Known rows, with every step that occurs
lanop suse: [-1.477  0.333 -0.349  0.151  0.508  0.891 -0.916  0.289  0.329 -0.042
  2.339  0.098  0.508  0.353  0.573  0.823 -1.254 -0.758 -0.275 -0.951
 -1.388  0.592 -0.616  0.503  0.022 -1.042 -0.008 -0.390  2.277]
lanop nuziko bibeti fuze: [-1.799  0.534 -0.322 -1.173 -0.034  1.223  0.585  0.468 -0.138  1.731
  1.299  0.903 -0.061  5.241  0.335  1.074 -1.133 -0.502  0.803 -1.057
 -3.038  0.092 -0.361  0.847 -1.048 -1.784  1.784 -0.979  1.106]
medu suse lanop nuziko bibeti fuze mefesof dovi: [-2.973  0.086  0.950 -1.827  0.361  2.007 -0.344  0.866 -1.834  1.991
  1.116  1.917  0.438  2.823 -0.661  1.042 -1.618 -0.414 -2.039 -1.502
 -6.095 -0.838 -0.716  1.850 -1.804 -2.100  1.756 -0.769  1.154]
tetoz fuze bibeti nuziko lanop: [-0.716  0.345  0.403 -1.380  0.976  1.806 -1.163  0.010 -0.357  1.685
  1.034  0.385  1.358  5.068  0.216  0.249 -0.993 -0.127 -0.635 -0.353
 -1.794  0.503 -1.494 -0.035 -1.235 -2.433  0.533 -1.521  0.452]
bibeti nuziko medu suse: [-1.161  1.423 -0.248 -0.871  0.820  1.246 -0.275 -0.323 -1.366  0.991
  1.432  0.147  1.014  3.471 -0.064  0.334 -0.407 -0.004 -0.361 -1.109
 -3.593  0.630  0.085  1.608 -0.400 -1.730  0.485 -1.313  0.764]
suse tetoz fuze bibeti nuziko: [-0.794  0.245  0.118 -3.172  1.656  1.287 -0.311  0.434 -0.703  0.537
  0.821  0.588  2.728  3.507  0.134  0.953 -1.153 -0.413  0.059 -0.469
 -0.651 -0.574 -0.707 -0.282 -1.480 -2.132  0.525 -1.300 -0.050]
medu nuziko bibeti fuze mefesof: [-0.664  0.910  0.707 -1.191  1.136  1.336  0.620  0.041 -0.355  1.248
  1.473  1.161  0.356  2.566  0.072  1.658 -1.120 -0.781 -0.976 -1.367
 -5.853 -1.086 -0.420  0.507 -1.731 -2.464  1.326 -0.514  0.478]
bibeti nuziko medu suse tetoz fuze: [-1.027  1.208  0.273 -2.963  1.558  1.239 -1.311 -0.332 -2.071  1.054
  1.145  0.610  2.554  4.966 -0.618  0.005 -0.716  0.210 -0.052 -1.684
 -2.919 -0.345  0.406  1.822 -0.597 -2.146  0.923 -1.035  1.603]
medu suse lanop: [-2.112  0.930 -0.011  0.756 -0.016  1.003 -1.695  1.016 -1.970 -0.597
  1.434  0.062  0.383 -0.450 -0.240  0.856 -1.230 -0.156 -0.943 -0.778
  0.384  0.460 -0.037  1.277 -0.069 -1.646  1.219 -0.959  1.158]
nuziko bibeti fuze tetoz: [-2.272 -0.440 -0.756 -0.770  0.977  1.210 -0.202  0.766  1.170  0.394
  0.242  0.494  1.393  2.080 -0.193  1.099 -1.475 -0.595  0.513 -0.467
 -0.603  0.199 -0.047  0.505 -0.442 -1.717  0.856 -1.016  2.181]
nuziko bibeti fuze mefesof: [-1.286  0.042  0.412 -1.782  0.404  1.338  0.505  0.258 -0.467  0.917
  1.771  0.686  0.608  1.618  0.290  1.569 -1.458 -0.763 -0.400 -0.810
 -4.725 -0.743 -0.317  0.265 -1.790 -1.889  1.151 -0.486  1.299]
medu suse lanop nuziko: [-2.107  1.336 -0.386  0.804 -0.050  1.130 -1.273  0.836 -2.126  1.007
  1.758  0.638  0.006  0.710 -0.051  0.466 -1.083  0.057 -1.000 -1.660
 -1.265  0.298 -0.164  1.311  0.002 -1.640  1.701 -0.875  0.848]
bibeti nuziko lanop suse tetoz: [-1.327 -0.592  0.069 -2.205  1.250  1.278 -1.493 -0.196 -0.860  1.785
  1.452  0.547  1.819  1.605 -0.071  0.664 -0.672 -0.432  1.090 -1.648
 -0.792  0.458 -1.250  0.216 -0.626 -1.810  0.275 -0.920  1.735]
nuziko medu: [-1.293  0.520 -0.955 -0.314  0.826  1.326  0.754 -0.517 -0.573  0.568
  1.066 -0.457  0.884  1.111  0.546  0.849 -0.563  0.405 -1.094 -0.614
 -1.384  0.733 -0.094  0.869 -0.392 -1.384 -0.266 -1.247  1.038]
suse tetoz: [-1.320 -0.389 -0.522 -1.819  0.879  0.782  0.293  0.166 -0.567 -0.456
  1.075 -0.194  1.849 -0.529  0.387  1.622 -0.768 -0.473  0.452 -0.896
  2.056 -0.209 -0.063 -0.205 -0.602 -1.664  0.432 -0.864  1.086]
tetoz fuze bibeti nuziko lanop suse: [-1.090  0.415  0.496 -1.045  1.305  1.725 -2.331  0.086 -0.371  1.838
  1.906  0.918  1.206  4.737  0.136 -0.062 -1.257 -0.475 -0.365 -1.063
 -3.599  0.609 -1.819  0.532 -0.542 -1.937  0.260 -0.899  1.853]
fuze mefesof: [-0.736  0.293 -0.017 -0.580  0.500  1.093  0.542 -0.024 -0.192  0.171
  2.193 -0.172  0.978 -1.705  0.695  1.378 -1.283 -0.539 -1.663 -0.727
 -2.619 -0.659 -0.186 -0.328 -1.200 -1.633  0.259 -0.361  0.815]
mefesof dovi: [-1.984 -0.377 -0.161 -0.883  0.297  1.454  0.864  0.275  1.082 -0.149
  0.818 -0.117  1.090  1.534  0.380  1.375 -1.174 -0.445 -1.888  0.167
  0.303  0.348 -0.410  0.558 -1.281 -1.547 -0.198 -1.135  1.026]
bibeti nuziko medu: [-0.992  0.837 -0.842 -1.492  0.989  1.429  0.911 -0.569 -0.721  1.700
  0.786 -0.377  1.382  2.665  0.294  0.663 -0.430  0.452 -0.451 -0.309
 -2.119  0.607 -0.159  0.707 -1.281 -1.538 -0.318 -1.628  0.024]
dovi mefesof: [-1.104  0.892  0.631 -0.195  0.484  0.912  0.801 -0.125  0.725 -0.138
  1.918 -0.864 -0.650  0.373  0.229  1.171 -0.948 -0.544 -3.028 -0.683
 -2.605  0.487 -0.077  0.382 -1.336 -1.393  0.150 -0.942  0.488]
lanop nuziko: [-1.269  0.858 -0.805  0.131  0.179  0.997  0.566  0.158  0.070  1.166
  1.895  0.055  0.172  1.375  0.779  0.726 -0.879 -0.190 -0.657 -1.134
 -0.973  0.210 -0.249  0.259 -0.346 -1.507  0.911 -0.806  0.607]
tetoz fuze: [-0.787  1.080  0.000 -0.621  0.274  1.042 -0.707  0.172  0.262 -0.007
  1.808 -0.299  1.104  3.019  0.309  0.347 -1.391 -0.132 -1.055 -0.416
 -0.685 -0.055  0.225  0.720 -0.683 -1.748  0.654 -0.691  1.861]
bibeti nuziko: [-0.702  0.746 -0.359 -1.237  0.329  1.031  0.558  0.117  0.310  0.950
  1.340 -0.468  1.326  2.129  0.418  0.965 -0.891 -0.385  0.153  0.017
 -0.306  0.368 -0.245 -0.161 -1.554 -1.628  0.228 -1.305 -0.187]
lanop nuziko bibeti: [-1.781  0.285 -0.486  0.144  0.072  1.086  0.342  0.364  0.701  1.514
  1.124  0.649  0.437  2.279  0.559  0.898 -0.717 -0.650 -0.362 -0.920
 -1.183  0.849 -0.573  1.522 -0.034 -1.702  1.051 -0.592  1.228]
fuze bibeti nuziko: [-0.922  0.258 -0.422 -1.371  1.034  1.273  0.658  0.505  0.067  0.310
  0.992  0.065  1.506  2.105  0.677  1.369 -1.080 -0.639 -0.286  0.138
 -0.601  0.190 -1.041 -0.671 -1.367 -1.771  0.088 -1.485 -0.892]
suse medu nuziko lanop: [-0.818  0.618  0.345  0.968  1.380  1.542 -0.286 -0.498 -0.665  1.552
  0.658  0.133  0.128  2.825  0.168  0.694 -0.010  0.341 -1.889 -1.412
 -2.603  0.567 -1.236  0.772 -0.944 -2.343  0.604 -1.491  0.180]

Rows
[-1.169  0.347 -0.827 -1.701  1.527  1.640  1.062 -0.252 -0.783  1.107
  0.580  0.134  1.642  2.746  0.496  1.017 -0.601  0.185 -0.770 -0.217
 -2.467  0.538 -0.976  0.248 -1.040 -1.647 -0.412 -1.775 -0.628] -> fuze bibeti nuziko medu
[-1.623  1.576 -0.642  0.209  0.748  1.238 -0.156 -0.278 -1.700  1.251
  1.861  0.549  0.188  2.961  0.227  0.167 -0.393  0.096 -1.003 -2.048
 -4.111  0.603  0.048  1.849  0.577 -1.596  1.027 -0.906  1.301] -> lanop nuziko medu suse
[-1.461 -0.463  0.381 -1.881  1.933  1.512 -2.306  0.268 -1.060  0.370
  1.579  1.142  1.776  3.056  0.172  0.626 -1.264 -0.490 -0.401 -1.580
 -1.384 -0.072 -1.593  0.229  0.129 -2.104  0.605 -0.615  2.413] -> nuziko lanop suse tetoz fuze bibeti
[-2.269  1.027 -0.402  0.523  0.529  1.354 -1.365  0.391 -2.766  0.095
  0.918  0.127  0.489  0.100 -0.381  0.620 -0.826  0.491 -1.331 -1.025
 -1.250  0.707 -0.049  1.992  0.060 -1.609  0.806 -1.249  1.175] -> nuziko medu suse lanop
[-0.865  0.530  0.185 -1.869  0.497  1.240  0.626  0.089 -0.927  0.547
  2.405  0.200  0.526  1.044  0.476  1.494 -1.605 -0.429 -0.599 -0.953
 -4.409 -1.381 -0.045 -0.799 -2.067 -1.699  0.939 -0.687  0.910] -> bibeti fuze mefesof
[-1.127  0.527  0.865 -1.167  1.533  1.482  0.755  0.036 -1.174  1.508
  1.167  1.083  0.601  2.896  0.008  1.499 -0.921 -0.324 -1.481 -1.504
 -7.184 -1.160 -0.639  0.817 -2.237 -2.158  1.262 -0.837  0.308] -> suse medu nuziko bibeti fuze mefesof
[-1.516  1.188 -0.425  0.065  0.664  1.140 -0.410 -0.261 -1.410  0.024
  1.674  0.089  0.511  2.017  0.141  0.515 -0.496 -0.077 -0.962 -1.365
 -2.685  0.721  0.165  1.733  0.458 -1.624  0.530 -0.964  1.616] -> nuziko medu suse
[-2.136  0.878 -1.193 -0.035  0.713  1.618  0.093 -0.075 -2.106  2.023
  0.629  0.173  0.457  0.853  0.148  0.468 -0.654  1.091 -1.394 -1.252
 -1.774  0.538 -0.399  1.335 -0.332 -1.421  0.483 -1.370  0.441] -> suse lanop nuziko medu
[-1.993  0.848 -0.818  0.375  0.060  1.224 -0.339  0.712 -1.249  1.428
  1.243  0.171  0.156 -0.064  0.278  0.816 -1.142  0.360 -1.039 -1.033
  0.102  0.213 -0.439  0.617 -0.557 -1.536  1.136 -1.088  0.339] -> suse lanop nuziko
[-1.688  0.061 -0.102 -1.265 -0.021  1.145  0.355  0.512  0.075  0.487
  1.193  0.391  0.321  4.146  0.306  1.363 -1.203 -0.642  0.835 -0.351
 -1.797  0.233 -0.243  0.644 -1.181 -1.796  1.241 -1.087  1.500] -> nuziko bibeti fuze
[-0.313  0.983  0.247  1.133  0.977  1.370 -0.360 -0.441  0.249  1.257
  1.012  0.187  0.004  2.861  0.265  0.871 -0.217 -0.104 -1.394 -1.221
 -1.056  0.698 -0.895  0.446 -0.386 -2.664  0.600 -1.144  0.364] -> medu nuziko lanop
[-0.966  0.847 -0.416 -2.241  1.653  1.756  0.152 -0.272 -1.010  1.369
  0.567  0.316  1.916  4.622  0.219  0.430 -0.841  0.393 -1.149 -0.332
 -3.294  0.185 -0.668  0.723 -1.182 -1.890 -0.198 -1.596  0.160] -> tetoz fuze bibeti nuziko medu
[-0.987  0.366  0.047 -2.230  0.853  0.966 -0.837  0.104 -0.573 -0.131
  1.385  0.045  2.143  2.412  0.029  0.712 -1.192 -0.154 -0.165 -0.959
  0.627 -0.591  0.268  0.474 -0.693 -1.975  0.805 -0.640  1.854] -> suse tetoz fuze
[-1.757 -0.253  0.097 -0.594  1.203  1.587 -1.249 -0.189 -1.139  2.200
  1.593  0.082  0.931  2.803  0.131  0.103 -0.603  0.111 -0.577 -1.200
 -3.951  0.954 -1.657  0.819 -1.232 -1.213  0.063 -1.374  1.393] -> bibeti nuziko lanop suse medu
[-1.090  0.231  0.204 -3.114  1.942  1.302 -1.119  0.473 -0.774  0.716
  1.414  1.012  2.654  3.529 -0.001  0.643 -1.383 -0.683  0.316 -1.027
 -2.053 -0.421 -1.017  0.066 -0.984 -1.837  0.357 -0.923  0.901] -> lanop suse tetoz fuze bibeti nuziko
[-1.398  0.141  0.838 -2.016  0.768  1.759  0.117  0.010  0.372  0.507
  1.488  0.512  1.701  1.867 -0.011  0.811 -1.693 -0.325 -3.268 -0.427
 -3.467 -1.019 -0.198  0.767 -1.959 -1.851  0.028 -0.464  1.618] -> tetoz fuze mefesof dovi
[-1.328  1.037 -0.220 -1.108  1.356  1.446 -0.145  0.048 -1.599  0.517
  1.206  0.614  1.174  3.471  0.170  0.659 -0.565 -0.252 -0.636 -1.008
 -3.855  0.608 -0.599  1.171 -0.219 -1.773  0.400 -1.446  0.142] -> fuze bibeti nuziko medu suse
[-0.805  0.961  0.305  1.139  1.361  1.339 -1.510 -0.349  0.194  1.445
  1.828  0.768 -0.018  2.540  0.130  0.588 -0.547 -0.509 -0.958 -1.819
 -3.092  0.867 -1.375  1.005  0.231 -2.106  0.319 -0.621  1.740] -> medu nuziko lanop suse
[-1.012  0.554 -0.011 -0.828  1.078  1.294 -0.563  0.631 -0.010 -0.654
  1.476  0.286  1.386  2.938  0.638  0.869 -1.479 -0.460 -1.356 -0.267
 -0.711 -0.188 -0.650 -0.019 -0.479 -1.890  0.482 -0.894  1.007] -> tetoz fuze bibeti
[-3.155  0.274 -0.565 -0.067  0.806  1.388 -1.621  1.232 -0.990  1.341
  0.260  1.403  0.838  2.437 -0.869  0.551 -1.551 -0.263  0.201 -1.529
 -2.081  0.090 -0.035  1.718  0.115 -1.840  2.019 -1.020  2.167] -> medu suse lanop nuziko bibeti fuze tetoz
[-0.807  1.096 -0.008  0.594  1.601  1.087  0.717 -0.085 -0.504  0.380
  0.808  0.080  0.583  1.994  0.264  1.173 -0.319  0.052 -1.989 -1.148
 -2.458 -0.035 -0.424  0.758 -1.027 -1.868  0.468 -1.288 -0.220] -> suse medu nuziko
[-1.433  0.715  0.387 -0.694  1.162  1.318  0.612  0.271 -0.642  1.115
  0.431  0.894  0.300  5.287 -0.076  1.319 -0.640 -0.267 -0.387 -1.083
 -4.447 -0.155 -0.590  1.286 -1.622 -2.093  1.463 -1.395  0.524] -> suse medu nuziko bibeti fuze
[-1.032  0.050  0.270 -0.769  1.924  1.158 -1.523 -0.320 -0.649  1.188
  1.480  0.970  1.102  1.400 -0.089  0.976 -0.397 -0.473  0.055 -2.336
 -1.408  0.198 -1.092  0.639  0.117 -2.248  0.522 -0.624  1.606] -> medu nuziko lanop suse tetoz
[-0.735  0.892  0.806 -1.296  1.949  1.303 -2.348 -0.357 -0.749  1.385
  1.482  1.146  1.481  4.186 -0.435  0.173 -0.772 -0.190 -0.562 -2.366
 -2.457 -0.235 -0.775  1.265 -0.056 -2.515  0.835 -0.468  2.499] -> medu nuziko lanop suse tetoz fuze
[-0.865 -0.250  0.423 -2.646  1.496  1.726 -1.212 -0.002 -0.861  1.650
  0.549  0.636  2.230  4.463  0.003  0.554 -0.775 -0.094  0.031 -0.854
 -0.842  0.090 -1.407 -0.157 -1.222 -2.566  0.688 -1.465  0.414] -> suse tetoz fuze bibeti nuziko lanop
[-1.464  0.165 -0.044 -1.446  0.777  0.665 -0.698  0.340 -1.316 -0.864
  1.655  0.294  1.526  0.226  0.081  1.270 -0.728 -0.759  0.460 -1.576
  0.504 -0.062  0.224  0.671  0.160 -1.790  1.125 -0.652  1.532] -> medu suse tetoz
[-1.677  0.459  0.349  0.945  1.673  1.136 -0.441  0.167  0.212  1.030
  0.747  1.077  0.560  2.642  0.065  0.966 -0.394 -0.652 -1.415 -1.424
 -4.105  0.852 -1.176  2.347 -0.241 -1.731  0.496 -0.680  1.314] -> lanop suse medu nuziko bibeti
[-1.198  0.255  0.062 -0.498  0.685  1.403 -1.648 -0.224 -0.049  2.108
  1.887  0.307  0.732  2.759  0.211  0.217 -0.854 -0.435  0.236 -1.055
 -2.378  1.081 -1.400  0.486 -0.573 -1.625  0.059 -0.938  1.675] -> bibeti nuziko lanop suse
[-1.391  0.511  0.242  0.745  1.405  1.156  0.543  0.102  0.230  0.865
  0.179  0.602  0.739  2.855  0.121  1.213 -0.238 -0.424 -1.591 -0.906
 -2.745  0.639 -0.821  1.930 -0.700 -2.069  0.655 -1.032  0.312] -> suse medu nuziko bibeti
[-1.983  1.290 -0.259 -0.430  0.631  1.467 -1.180  0.349 -2.810  1.053
  0.784  0.195  0.941  1.365 -0.548  0.419 -0.784  0.545 -0.796 -0.839
 -2.050  0.681 -0.118  1.890 -0.636 -1.680  0.726 -1.545  0.333] -> bibeti nuziko medu suse lanop
[-1.393  0.325 -0.312 -3.278  2.589  1.672 -0.795 -0.275 -1.661  1.541
  0.829  1.025  2.527  4.041 -0.094  0.393 -0.905  0.085 -0.201 -1.320
 -3.774 -0.078 -1.044  0.878 -0.771 -1.737 -0.222 -1.239  1.064] -> lanop suse tetoz fuze bibeti nuziko medu
[-1.450  0.389  0.143 -2.229  2.125  1.369 -1.269  0.163 -2.237 -0.424
  1.075  1.051  2.142  3.508 -0.041  0.631 -0.929 -0.184 -0.873 -1.583
 -2.269 -0.304 -0.430  1.131  0.311 -2.146  0.798 -0.943  1.573] -> nuziko medu suse tetoz fuze bibeti
[-2.175  0.875 -0.292 -0.644  1.154  1.643 -1.198  0.650 -2.973  0.574
  0.494  0.577  1.104  1.446 -0.342  0.745 -0.856  0.325 -0.973 -0.794
 -2.260  0.608 -0.755  1.405 -0.458 -1.789  0.605 -1.658 -0.180] -> fuze bibeti nuziko medu suse lanop
[-1.036  1.169  0.388 -2.690  1.747  1.448 -1.008 -0.550 -2.738  1.842
  2.160  1.337  1.867  2.415 -0.247  0.071 -0.978  0.127 -1.739 -2.899
 -6.174 -1.393  0.212  1.496 -0.551 -2.165  1.292 -0.175  1.839] -> lanop nuziko medu suse tetoz fuze mefesof
[-1.632  0.285  1.010 -4.088  1.839  1.995 -0.397 -0.458 -1.648  1.737
  0.919  1.235  2.918  3.786 -0.794  0.390 -1.063  0.001 -2.438 -1.540
 -6.056 -1.162  0.007  1.760 -1.997 -2.245  0.284 -0.843  1.323] -> bibeti nuziko medu suse tetoz fuze mefesof dovi
[-2.415 -0.134 -0.957 -0.744  0.990  1.323 -0.072  0.657  0.881  1.496
  0.373  0.899  1.044  2.921 -0.139  0.762 -1.434 -0.405  0.445 -1.086
 -1.751  0.108 -0.144  0.581 -0.327 -1.717  1.264 -0.997  1.874] -> lanop nuziko bibeti fuze tetoz
